(in the rows, 128 means zero)
Known rows, with every step that occurs
f, c, r: [121 141 119  77 136 130 120 107 145 138 113 113 128 132 117 125 150 111
 134 132 197 128 109 127]
f, c: [124 131 152  98 125 141 131 106 138 128 116 118 134 110 119 130 122 118
 129 143 218 129 129 139]
q, v: [117 135 143 137 145 153 136 126 125 136 120 128 124 106 131 140  93 127
 133 137 129 131 131 127]
k, f, c, r, v: [133 134 118 135 116 115 122 101 156 119 138 145 131 147 127 118 136 103
 130 136 139 131 119 107]
f, c, q: [121 125 134  70 137 131 127 119 134 143 118 120 131 125 116 128 145 111
 131 148 199 124 123 123]
w, c, l: [130 108 110 142 128 116 124 139 122 128 103  97 131 114 111 135 133 134
 141 112 174 125 141 142]
w, k, f: [133 128 153 165 113 141 138 120 125 108 140 139 129 112 129 124  95 149
 123 118  81 129 142 121]
w, v, l: [125 110 157 105 135 141 122 123 154 151 120 121 128  98 113 128 132 144
 147 139 163 121 137 157]
k, f: [132 135 148 152 120 138 129 115 151 116 125 136 136 104 134 127 135 137
 120 118  94 131 137 104]
q, v, g: [120 142 161 125 156 155 134 137  80 127 132 143 123 111 130 134 121 136
 120 129 137 131 138 124]
v, w, k, f, c: [140 136 146 161  94 118 138 111 125  96 142 131 132 129 133 120 126 138
 108 124 121 129 125 139]
r, v, w, k: [127 123 133 128 122 135 129 140 119 122 145 142 131 139 139 130  78 138
 146 130 110 132 133 144]
r, v, l: [124 109 146 109 141 146 126 127 145 151 125 125 131 121 129 133 119 142
 145 143 158 129 141 136]
w, k: [121 126 152 117 129 153 135 126 115 126 130 127 128 109 124 129  84 145
 139 129 140 128 141 144]
k, f, c, q: [131 129 137 118 119 120 130 112 142 123 128 133 134 126 124 122 160 113
 115 138 137 125 125 103]
j, v: [118 131 126 104 142 154 134 111 145 162 115 109 126  98 109 139 131 127
 134 141 158 132 142 131]
w, c, r: [124 132 106 111 144 122 105 132 149 138 107 112 128 127 116 126 147 119
 129 106 143 124 120 127]
k, f, c, q, v, w: [131 137 121 148 124 108 138 127 131 117 133 135 127 139 139 128 158 111
 110 137  88 126 106 105]
q, v, a: [121 137 136 143 140 149 135 147 103 143 110 133 124  98 142 133 110 124
 136 129 182 132 142 127]
v, g: [125 140 164  93 149 152 123 134  93 128 126 139 132 109 130 129 150 140
 124 119 157 130 141 119]
k, f, c, r, v, w: [138 143 106 136 111 100 117 112 157 117 138 143 134 159 139 119 160 108
 126 124 103 132 105 106]
j, v, l: [119 116 132  96 147 155 136 113 147 177 108  94 121 102 110 139 161 146
 130 142 170 129 143 143]
q, v, w, c: [127 131 124 162 135 121 124 143 131 118 115 116 128 119 135 136 115 126
 115 115 110 128 125 143]
r, v: [124 121 142 115 133 146 125 125 143 137 131 143 135 117 130 132  91 121
 149 142 152 133 141 123]
w, k, f, c, l: [138 116 133 164  97 118 149 113 104 103 133 120 126 129 116 125 113 141
 130 130 158 127 138 141]

Rows
[130 129 117 164 127 120 139 148 111 117 146 146 120 142 144 128 115 139
 119 122   4 125 118 109]	c, q, v, w, k, f
[117 127 132 103 144 134 138 123 120 142 122 125 122 127 120 135 117 104
 130 157 177 123 119 126]	f, c, q, v
[136 133 103 152 116 113 120 133 137 116 151 152 127 160 146 119 119 133
 134 111  24 132 115 109]	c, r, v, w, k, f
[128 117 136 142 131 123 142 119 131 136 128 123 120 132 127 128 159 128
 108 148 128 121 120 119]	k, f, c, q, v, l
[119 103 118 124 158 125 127 151 125 153 109 107 118 128 118 135 143 130
 122 133 136 116 132 135]	w, c, q, v, l
[134 130 123 162 110 132 141 118 129 129 138 123 123 119 126 128 133 146
 116 121  64 134 137 132]	j, v, w, k, f
[133 128 121 144 108 116 130 106 128 110 150 148 125 154 123 117  95 115
 131 139 128 129 127 128]	w, k, f, c, r, v
[141 128 140 167  93 113 139 115 127  93 157 149 133 145 136 120  96 125
 119 138 121 132 131 140]	r, v, w, k, f, c
[124 118 107 140 149 122 122 170 101 147 105 130 121 117 131 129 133 111
 128 121 174 122 142 131]	w, c, q, v, a
[119 117 114 136 152 125 127 149 121 138 115 123 123 123 120 135 114 115
 127 131 119 121 133 126]	w, c, q, v
[137 135 140 164 107 128 132 130 128 105 140 139 131 125 142 125 122 152
 116 109  52 131 127 122]	v, w, k, f
[132 121 121 142 127 114 113 143 146 119 125 129 138 132 133 130 116 120
 132 121 134 129 136 141]	r, v, w, c
[135 135 125 158  99 122 147 101 130 119 139 118 124 124 116 125 137 134
 105 136 132 131 133 150]	j, v, w, k, f, c
[129 137  95 109 138 107 103 141 148 134 106 107 130 138 129 127 171 124
 123  93 111 126 110 127]	v, w, c, r
[127 132 140 115 124 138 130 137 118 122 131 125 129 123 135 130 109 148
 132 117 108 129 125 142]	v, w, k
[128 121 109 100 138 109 111 153 141 137 113 115 134 133 130 129 168 123
 123 109 111 122 122 120]	v, w, c, q
[137 108  94 150 121  99 118 154 127 124 119 112 135 141 128 134 128 127
 148 115 137 128 134 143]	r, v, w, c, l
[138 127 136 173 107 123 130 131 130 101 154 155 133 139 145 123  93 142
 130 120  49 133 137 122]	r, v, w, k, f
[136 127 127 125 107 108 134 127 122 109 141 135 129 147 133 119 146 129
 113 128  97 124 116 123]	v, w, k, f, c, q
[126 138 131  76 144 128 118 121  99 129 137 147 128 151 121 120 149 107
 133 139 204 130 126 124]	f, c, r, v, g
[126 136  97  96 141 123 108 137 151 143 128 134 131 152 140 128 146 118
 150 118  91 132 105 108]	c, r, v, w
[122 137 144  91 152 157 134 123  99 151 125 124 124 105 114 133 159 134
 121 134 170 133 151 127]	j, v, g
[121 127 121 113 131 124 142 140  98 125 136 127 118 148 128 131 105 120
 126 147 134 123 110 145]	f, c, q, v, w, k
[126 129 101 104 132 125 118 141 124 135 141 138 125 160 139 125 107 130
 150 119  86 131 114 127]	c, r, v, w, k
[136 144 113 134 105 107 126 115 133 104 136 126 126 151 133 116 150 130
 114 111  93 129 104 125]	v, w, k, f, c, r
